Each row was made from one path, in order. Every step used is in the known rows, and no mark comes twice. Write each row's path.
Known rows:
fonu surok: [-33  -2   9 -28 -24  15   8  -4 -14   5   3  -7  14 -15  15 -16  -5  21
  13   7 -13   6   5   1]
vedab tamus labun kedar litut gizo: [-11 -18  22 -43  57  26  17  -1  26 -12   1  -1   7 -24  27  16  32  79
  34 -11  12   3 -10   1]
labun kedar litut gizo masof: [-21  -7  10 -39  44  29  11  10  34 -10 -11  -7   8   2  37 -16  18  63
  18 -10   0   0  15   3]
masof gizo litut kedar labun tamus: [-12  -5  13 -18  51   7  14 -27  -8   1 -16   0  14   9  40 -36  19  36
  33   2 -11  20 -17   9]
tege litut gizo: [-10  -9   5 -29  45  31   5 -13  12   0 -16 -10   6  -9  30   9   7  51
  -4 -14   2   3  -4   0]
vedab tamus: [  9  -4   7 -15  36  17  16  -4  -7  -1   1  -5  13  -7   0 -11  17 -13
  -4   1  15  -3 -37   6]
gizo masof surok litut kedar labun: [-37  -8   1 -27   2  31  15 -21  20   5 -10   2  11   8  35 -21   5  46
  44  -3  -6  13  -5  25]
vedab tamus labun: [  0   7  19 -32  44  29  29   3   0   3  -6  -5  12 -14  -6  19  16   0
  24 -14  15  10 -31 -17]
gizo masof surok litut kedar: [-29  -4  20 -17  12  37  12  -7   7   5 -19   3  11  18  24 -23  -2  73
  44  -8   4   0 -24  16]
surok labun kedar litut gizo: [-12 -20  17 -32  39  14  10  -2  24 -11  -2   9  -2 -18  27  15  23  85
  33 -13   1   8   9  12]
fonu surok labun: [-25   0  16 -35  -2  22  21  -6 -19  11  -7   7   9 -16   9   5  -2  27
  33 -15 -14  24   3   6]
tege masof: [ -9   0  -9 -27  14  23  -7  -6   5   6 -21  -1  -2  11  17 -17  -1   3
  17  -8  -6   8   7  -3]
tamus labun: [ -6  11  14 -20  16  15  16   6   5   4  -7  -3   2  -8  -4  28   3  12
  27 -14   4  12  -1 -21]
litut gizo masof kedar labun tamus: [-27 -15  16 -33  26  24  23   2 -10  -2 -18  -1  18   5  51 -21  14  28
  26 -18 -21  22  12  11]
tege masof gizo litut kedar labun: [-29  -7  -7 -14  45  26   4 -40  26   3 -14  -4   1  15  39 -25   9  13
  47   8 -13  15 -11  13]
tika kedar labun: [-40  -4 -13   0  -4   8  15 -28  19  -1   2  15   3  11   3  -8  14  -4
  19 -19   2  14  12   5]
kedar litut gizo masof surok labun tamus: [-16  -4  27 -54  46  32  29   7 -16   2 -37  10  29 -18  36 -37  14  77
  31 -24 -14  31   4   9]
tika kedar litut gizo: [-34  -7  12  -5  29  22   6  -9  32 -15  -2  13   9 -15   8  -4  20  69
  21 -20  14   1  20   5]
gizo litut kedar labun: [-21  -7  -1  -5  22  11   0 -43  21   1   9  -2   3  15  24   1   3  16
  34  21   0  10 -10  13]
litut gizo masof: [-17  10   1 -25  51  35   6   9  23  -4 -21 -13  18   8  26  -6  10  10
   5 -16   5   1  14  -3]
vedab tamus labun kedar: [  3 -11  18 -43  43  12  29   1  -2   4  -3  -2  -3  12  12  23  25  28
  31 -18   9   5 -38 -13]
fonu surok litut gizo masof kedar labun: [-54 -19  17 -34  -3  50  35   5   7   1 -10  -5  11  -5  51 -28   0  51
  47 -14 -34  19  21  20]
fonu surok litut kedar: [-33  -7  26 -19  -9  27   5 -17  -3   5   4   2   5   5  19  -3   0  84
  46   1   6  -1 -19  15]
tege litut kedar tika: [-31 -23   3  -4  27  11  -7 -24  28  -4  12  11  -7  -2   4 -33  17  61
   5  13  14  -2   0   6]

Which path is each row?
[-34  -3   4 -33  24  44  17  11  17  -4 -31  -5  28 -15  34 -46   0  45
  17  -6 -13   7   9   9] : kedar litut gizo masof surok
[ -3  -5   4 -27   8  -6  10 -13 -15   3  -6   1  12  -5  29 -17  15  18
   9  -1  -8  21   5   6] : kedar labun tamus
[-24 -13  10  19  64  10   1 -20  29 -10   0   9   1   0   1 -67  20  51
  20  22   5  -3   1   5] : masof gizo litut kedar tika
[-37 -14  13  -6  29  26   9  -3  26  -5  -6  13   8  -2   6 -66  14  84
  27   8   8   0   8  14] : gizo masof surok litut kedar tika
[-25  -6  16 -44  19  24  20 -15  -8   6 -23   3  23  10  47 -36  13  66
  37  -8  -8  22  -9  15] : gizo masof surok litut kedar labun tamus
[-23  -1  17 -50  51  37  19  13  36  -8 -15  -8   9  -2  34  -3  20  69
  32 -18   2   6  13  -8] : tamus labun kedar litut gizo masof
[-31 -14  20  -1  -2  36  23  25  -4  -1 -12   0  -1  21  22 -22 -12   5
  23 -17 -27   2   2   6] : gizo masof kedar
[-14 -10  11 -12  24  15  -2  -1  28 -15   2   1   7 -30  18   2  14  61
  13   1   5   0  20  10] : kedar litut gizo
[-20   2   9 -30  39  35   8  11  34 -10 -12  -8  15 -10  28 -23  13  48
  13  -7   1   2  21   2] : kedar litut gizo masof
[-10  -5  13 -25  34   5   6 -34  -7   3  -5   0  14  14  35 -17  13  41
  29  11   0  19 -12   8] : gizo litut kedar labun tamus
[-23 -23  16 -36  35  21  16  -1  19  -9 -12  10   6 -23  33  -1  17  88
  37 -13  -7  11   5  17] : masof surok labun kedar litut gizo
[ -3  -7  13 -34  20   3  19   4   3   5  -4   0 -12  16  11  30  14  37
  34 -18   0   6 -15 -16] : tamus labun kedar
[-38 -18  14 -20  11  42  31   7  15  -2 -11  -1   4   2  43 -18   3  39
  40 -17 -26  15  19  22] : surok litut gizo masof kedar labun
[-11  10  15 -31  53  44  19  15  18  -1 -26 -12  16   5  26 -23   9  60
  17 -22   4   2  14   1] : surok litut gizo masof
[-44 -29  15  -9  39  41  21  13  22  -8  -6   5   0  -4  20 -60  10  61
   9  -5 -14   4  24   6] : tege litut gizo masof kedar tika
[-23 -15  27 -38  28  33  34   7 -12   0 -22   1  16   3  52 -32  13  69
  34 -22 -22  23  11  14] : surok litut gizo masof kedar labun tamus
[-28 -10  21 -44  -1  12  14 -23 -17   6  -2   4  17  -2  42 -19  15  73
  38   0  -5  21  -6  15] : fonu surok litut kedar labun tamus
[-18  -2  11  -1  65  32   0 -29  13   2 -24  -5   1  27  27 -31   2  31
  45   5  -5   1 -29   4] : tege masof gizo litut kedar
[-26  -5 -11 -31   3  36   6  -1  -6   9 -38   0  14   1  25 -42 -12   7
  20  -5 -21  12  -3   5] : tege masof surok
[-16 -18   7 -19  32  -4  12   4  23  -5   7  11 -11  -5  -4 -24  27  55
  19   0   6   5  14 -12] : tamus labun kedar tika
[-39   4  10 -22  44  40  14   4  37 -11 -16   3  17   2  20 -27  17  55
  18 -22   9   3  22  -1] : tika kedar litut gizo masof
[-16  -6   8 -34  57  21  10 -31  -5   5 -27  -1  12  14  50 -43  19  38
  41   0 -15  24 -12   7] : tege masof gizo litut kedar labun tamus
[-21 -13  10  14  49   5  -6 -26  28  -8  12   9   1   6  -4 -47  13  54
  17  32  16  -3   3   3] : gizo litut kedar tika
[-13  -2  16  11  60  17   4 -25  10  -1 -14  -3   3  21  19 -23   4  31
  36  10  -1  -3 -33   5] : masof gizo litut kedar
[ -5 -25  20 -30   3  -1  18   2  12  -4  10  19 -16 -12  15  -3  14  88
  37  -5 -10  12   1  12] : surok labun kedar litut
[-31   3  -2 -29  31  43  15  10  10   1 -38 -11  30  -1  33 -35  -1  15
  11 -13 -13   6   3   5] : litut gizo masof surok
[-20  -3   2 -37  21  36  19  -3 -12  14 -41  13   9  -4  16 -17  -8  17
  39 -25 -20  29  -3   9] : tege masof surok labun
[-36 -15  21  -6  22  43  21  23   4  -7 -16  -4   7  16  32  -9  -5  16
  27 -24 -21   1   7   8] : litut gizo masof kedar
